Known rows, with every step that occurs
zosip, simob, napag, bifa: [5.93, 1.37, 2.13, 1.28, -0.28, -1.25, -4.92, 4.88, 0.36, 3.79, -1.98, 2.01, -1.63, 0.40, 1.15, 0.52, 1.91, -0.60, -0.70, -1.10, 0.68, -1.98, 3.40]
zusivim, simob, sivu, sidosa, rafarik, bifa, napag, golama: [2.26, -2.35, 2.48, -2.21, -2.58, 0.08, 0.80, 5.96, 0.74, 2.47, 0.83, -0.50, -3.75, 1.12, 3.11, 0.55, 0.77, 2.19, -5.49, 5.62, -0.75, -1.26, 1.28]
simob, napag: [7.15, 2.89, -0.85, -0.33, -1.68, -0.82, -1.91, 3.14, -1.39, 3.21, 3.38, 0.36, -0.85, 0.75, 0.41, 2.02, 0.07, -0.06, -3.68, -1.29, 1.16, -0.81, 0.42]
rafarik, bifa, napag, sidosa, zosip: [4.09, 0.49, 1.65, 1.64, -5.99, -1.47, -2.41, 9.09, 0.78, -1.23, -0.29, 0.93, -1.55, -0.50, 2.43, 4.31, 3.87, 2.33, -3.33, 3.52, -2.17, -1.54, 1.54]
simob, rafarik: [4.94, -0.43, -1.80, -0.77, 0.49, 2.07, -1.17, 2.99, -2.83, 0.59, -2.06, -1.19, 0.45, 3.72, 2.55, 3.04, -4.41, 1.78, 0.53, -1.29, 0.85, 0.45, -0.66]
zosip, simob, sivu, sidosa, napag: [3.26, 3.94, -1.49, 2.29, -3.51, -2.27, 0.28, 5.27, -3.60, 1.69, -0.76, 1.66, -0.02, -0.26, 1.57, 3.17, 3.12, -0.74, -4.62, 3.36, -4.14, -2.25, 1.28]
zusivim, simob: [0.50, -1.84, -1.82, 1.28, 1.33, 1.36, 2.98, 0.86, -2.16, 0.93, -0.57, 2.04, 0.11, 1.99, -0.30, 0.21, 5.08, -0.58, -1.28, -1.18, -1.58, 0.03, -0.19]
sidosa, rafarik, golama: [1.13, -3.00, 0.89, -5.14, 1.52, 1.32, 0.51, 1.09, -4.31, 0.24, 1.71, -1.56, -3.06, 3.43, 4.94, 1.64, -0.03, 0.96, -2.62, 4.36, 2.13, -0.35, -1.56]
rafarik, bifa, napag, sidosa, zosip, simob, sivu: [5.49, 1.44, -1.05, 1.61, -3.05, -4.67, -2.75, 4.55, 1.32, 2.23, -3.55, -1.05, 2.06, 1.41, -0.99, 3.56, 7.32, 1.57, -2.88, 0.21, -0.81, 2.09, 5.47]
simob, sivu, sidosa, rafarik, bifa, napag, golama: [2.86, -1.51, 3.03, -3.02, -2.87, 0.05, -0.16, 6.38, 1.45, 2.32, 1.39, -1.35, -3.99, 0.83, 3.54, 0.72, -1.08, 2.87, -5.10, 5.82, -0.55, -1.21, 1.34]
napag, sidosa: [0.63, 2.03, 0.11, -1.45, -1.57, 3.03, -0.43, 7.44, -0.59, -1.14, 1.58, -0.07, -2.72, -0.97, 1.84, 1.77, 1.02, 0.78, -3.15, 0.46, -3.24, -0.19, 1.76]
zusivim, simob, sivu: [4.06, 0.63, -3.35, 1.87, 0.17, -3.05, -0.05, 2.17, 1.61, 1.41, -1.66, -0.24, 2.03, 1.78, -2.15, 1.85, 5.73, 0.17, -0.47, -2.57, 0.34, 2.62, 3.22]
sivu, sidosa, rafarik: [-0.87, 0.59, -0.53, -1.21, -0.40, 1.72, 1.39, 6.08, -3.81, 0.17, -0.42, -0.10, -1.99, 1.64, 3.13, 3.68, 0.36, 1.22, -4.34, 5.07, -2.65, -0.76, -1.50]
simob, sivu: [5.22, 2.28, -2.19, 0.35, -0.33, -3.00, -2.21, 3.07, 2.98, 1.02, -0.72, -1.89, 1.90, 0.93, -1.25, 1.92, 2.22, 1.19, 0.37, -2.45, 0.82, 2.41, 3.59]
rafarik, bifa, napag: [3.51, -2.78, 2.60, 0.95, -1.12, -0.13, -2.12, 4.55, 0.43, 0.94, 2.77, 1.01, -0.72, 0.39, 0.77, 0.04, -1.18, 3.29, -2.78, 4.07, -0.96, -3.49, 2.71]
simob, zosip: [4.28, 4.78, -0.75, 1.06, -3.75, -0.16, -1.78, 2.33, -0.99, 0.69, -0.12, -1.30, -0.37, 2.12, 0.91, 2.59, 1.54, -0.50, 1.06, -2.94, 2.34, 0.23, 1.52]
zusivim, sidosa: [0.06, 1.28, -0.17, -0.53, -1.76, 0.37, 0.92, 5.72, -2.55, -1.20, 0.42, -0.10, 0.91, -1.14, 2.07, -0.86, 0.40, 0.81, -1.75, 0.16, -0.44, -1.23, -1.67]
bifa, napag: [3.42, -0.07, 1.90, 1.79, 0.71, 0.04, -0.14, 3.58, -2.62, 0.48, 2.65, -0.11, -0.60, 0.37, 0.51, -1.24, -0.09, 2.57, -4.87, 3.46, -4.01, -2.98, 0.11]
bifa, napag, golama: [3.08, -0.54, 3.42, -2.70, -0.35, 1.36, 1.12, 3.63, -0.23, 1.78, 2.00, -1.59, -4.02, 0.90, 3.20, -2.03, -1.12, 2.13, -4.92, 3.74, -2.06, -1.52, -0.85]
sivu, sidosa: [-2.87, 3.20, -1.25, -1.44, -3.61, 3.13, 2.67, 5.98, -1.20, 0.84, 2.26, -1.12, 0.10, -1.88, 2.64, 0.91, -0.58, 0.41, -3.16, 0.29, -3.80, -0.64, -0.29]
zosip, simob: [0.72, 0.52, -0.40, -1.16, 2.07, 1.32, 1.51, -0.88, -3.70, 2.99, -2.77, -0.30, 1.32, 2.52, 0.35, -0.48, 4.73, -0.11, -2.34, -1.17, -2.72, 0.82, 1.11]
zosip, simob, rafarik: [3.93, -0.45, -1.81, -0.89, 1.45, 2.10, 0.01, 0.74, -5.44, 2.32, -4.48, -1.21, 1.43, 4.91, 2.13, 2.54, -0.93, 1.09, -1.12, -1.45, -0.54, 1.18, -0.13]

Rows
[3.66, 3.61, -0.33, -1.16, -2.48, 1.39, -0.95, 6.36, -3.41, 2.18, 1.63, 0.45, -2.38, -0.13, 1.23, 2.51, 3.53, -0.26, -6.92, 0.29, -2.93, -0.02, 2.28]
zosip, simob, napag, sidosa
[1.69, -0.35, 2.09, 0.00, -2.83, 1.89, -1.87, 9.02, -0.51, -0.80, 2.93, 0.80, -3.10, -1.41, 1.68, 1.46, 0.23, 2.49, -5.17, 4.03, -3.48, -2.57, 3.43]
rafarik, bifa, napag, sidosa
[2.35, -1.62, 3.06, -3.04, -2.42, 0.05, 0.34, 5.23, 0.16, 3.20, 0.05, -1.38, -3.37, 1.34, 3.27, 0.34, 0.75, 2.46, -5.92, 5.73, -1.18, -0.88, 1.71]
zosip, simob, sivu, sidosa, rafarik, bifa, napag, golama
[1.72, 1.48, -0.01, -0.08, -2.00, -0.06, 0.48, 3.07, -3.27, 1.73, -4.27, -0.02, 0.39, 1.76, 1.51, 2.35, 7.89, 0.20, -3.71, 0.22, -3.53, 1.05, 1.13]
napag, sidosa, zosip, simob
[1.63, 1.56, 1.49, 0.51, -1.55, 2.10, -0.43, 8.29, -2.39, -1.13, 2.93, 0.02, -3.01, -1.20, 1.47, 0.49, 0.93, 2.04, -6.66, 3.53, -5.44, -2.11, 1.62]
bifa, napag, sidosa
[0.95, 2.92, -0.71, 0.72, -6.62, -0.57, 0.65, 6.77, 0.10, -0.08, -0.85, -0.58, 0.58, -0.82, 3.14, 3.87, 3.26, 0.79, -1.95, 0.91, -2.45, -0.29, -1.04]
sivu, sidosa, zosip
[5.51, 2.52, -2.20, 1.18, -1.38, -4.66, -1.61, 1.93, 1.05, 2.53, -4.54, -1.64, 3.12, 2.24, -1.27, 2.96, 7.46, 0.72, -1.16, -1.99, -0.22, 3.26, 3.75]
sidosa, zosip, simob, sivu
[2.72, -2.17, 1.77, 1.29, -1.49, -1.50, -1.57, 5.68, -1.75, 1.90, 0.35, 0.64, -0.27, 1.45, 0.80, 1.89, 1.49, 3.18, -5.52, 6.49, -2.04, -2.50, 3.28]
zosip, simob, sivu, sidosa, rafarik, bifa, napag
[4.67, -2.55, 3.40, -2.58, -2.76, 0.48, -0.47, 4.23, -0.02, 2.64, -1.01, -1.03, -3.10, 2.32, 4.14, 0.52, -0.39, 2.68, -4.00, 4.27, 0.00, -1.22, 0.58]
sidosa, zosip, simob, rafarik, bifa, napag, golama
[5.42, 2.72, -1.41, 1.94, -2.21, -4.68, -1.81, 3.99, -0.09, 2.10, -3.62, -1.53, 2.24, 1.49, -1.10, 2.91, 7.94, 1.31, -3.84, -0.11, -2.38, 2.31, 4.06]
bifa, napag, sidosa, zosip, simob, sivu
[0.07, -2.73, 0.86, -5.05, 0.41, 0.82, 1.04, 2.80, -5.49, -0.46, 1.44, -1.48, -2.44, 2.44, 5.36, 0.99, 0.32, 0.89, -3.53, 4.92, 2.14, -0.74, -2.54]
zusivim, sidosa, rafarik, golama
[2.46, 3.80, -1.55, 1.36, -7.06, -2.81, -0.34, 7.26, 1.65, 0.22, -1.56, -1.29, 1.64, -0.72, 2.01, 4.70, 4.48, 0.94, -1.80, 0.18, -1.60, 1.04, 0.57]
simob, sivu, sidosa, zosip
[1.96, -3.67, 1.24, -2.14, -1.75, 1.28, -3.31, 7.11, 1.76, -0.12, -0.11, 2.00, -3.10, 1.77, 2.33, 4.72, -0.63, 2.33, -0.02, 4.25, 2.54, -1.19, 3.78]
napag, sidosa, rafarik, bifa
[3.68, -2.77, 0.92, -2.04, -2.52, 0.55, -4.00, 7.41, 1.39, 0.81, 0.73, 2.32, -3.15, 1.72, 2.30, 5.40, -0.49, 1.97, -1.26, 4.06, 3.20, -1.35, 3.75]
simob, napag, sidosa, rafarik, bifa
[0.17, 1.48, -1.52, -0.63, -0.29, -0.53, 0.98, 5.42, -3.76, 1.42, -2.35, -0.82, -0.27, 2.37, 1.90, 4.08, 3.28, 1.01, -4.76, 4.36, -2.49, 0.83, 0.36]
zosip, simob, sivu, sidosa, rafarik
[0.71, -2.58, 1.73, -4.44, 0.48, 1.61, 0.33, 4.00, -5.40, -0.36, 2.77, -1.30, -4.24, 2.49, 5.27, 1.70, 0.53, 1.56, -5.90, 6.68, -0.31, -1.23, -0.93]
bifa, napag, sidosa, rafarik, golama
[3.53, -4.89, -1.00, -0.77, -1.73, 1.70, -2.21, 3.50, 1.23, 1.37, -1.82, 1.75, 0.21, 3.29, 1.79, 4.03, -2.15, 1.78, 2.76, -0.44, 4.23, -0.30, 3.10]
zusivim, simob, rafarik, bifa
[2.32, -1.84, -0.39, -4.68, -1.60, 1.90, 0.36, 1.59, -5.73, 1.26, -1.22, -2.60, -1.05, 3.87, 5.53, 2.71, 0.48, 0.78, -2.99, 1.15, 1.17, 1.12, -0.71]
napag, sidosa, zosip, simob, rafarik, golama
[2.16, -1.44, 0.97, 0.76, -2.72, 2.18, -1.21, 8.81, -1.97, -0.51, 1.52, 1.41, -2.66, 0.19, 1.75, 2.35, 0.55, 2.45, -5.38, 3.76, -3.11, -2.12, 2.98]
zusivim, simob, rafarik, bifa, napag, sidosa
[4.98, 2.99, -1.99, 1.09, -2.23, -4.11, -1.67, 3.62, 0.70, 2.01, -4.27, -1.58, 2.33, 1.53, -0.93, 3.40, 7.77, 0.68, -2.18, -1.53, -1.19, 3.35, 4.15]
napag, sidosa, zosip, simob, sivu
[4.35, 2.61, 1.24, -3.79, -4.31, 0.33, 1.25, 3.84, -1.24, 4.96, 0.35, -1.34, -3.06, 0.95, 3.78, 1.09, 2.50, -0.25, -6.23, 1.02, -0.48, 0.46, -0.86]
sivu, sidosa, zosip, simob, napag, golama
[4.59, 0.29, -1.68, -0.12, -1.27, 1.03, -0.73, 3.60, -5.01, 1.41, -5.46, -0.98, 0.87, 4.35, 2.90, 4.48, 1.22, 1.23, -2.07, -0.50, -1.20, 1.41, -0.09]
napag, sidosa, zosip, simob, rafarik
[4.27, 1.89, 0.14, 2.43, -2.16, -2.10, -0.47, 5.77, -4.76, -0.89, -0.04, 2.99, -1.04, -0.31, 2.43, 1.43, 1.11, -0.21, -2.93, 4.04, -1.89, -4.35, -1.47]
zusivim, sidosa, napag
[1.20, -1.48, -0.68, -4.83, -2.15, 1.95, 1.36, 0.99, -6.00, 1.99, -1.02, -2.90, -0.04, 3.55, 5.83, 2.47, -0.15, 0.59, -3.03, 1.18, 1.06, 0.96, -1.50]
sivu, sidosa, zosip, simob, rafarik, golama
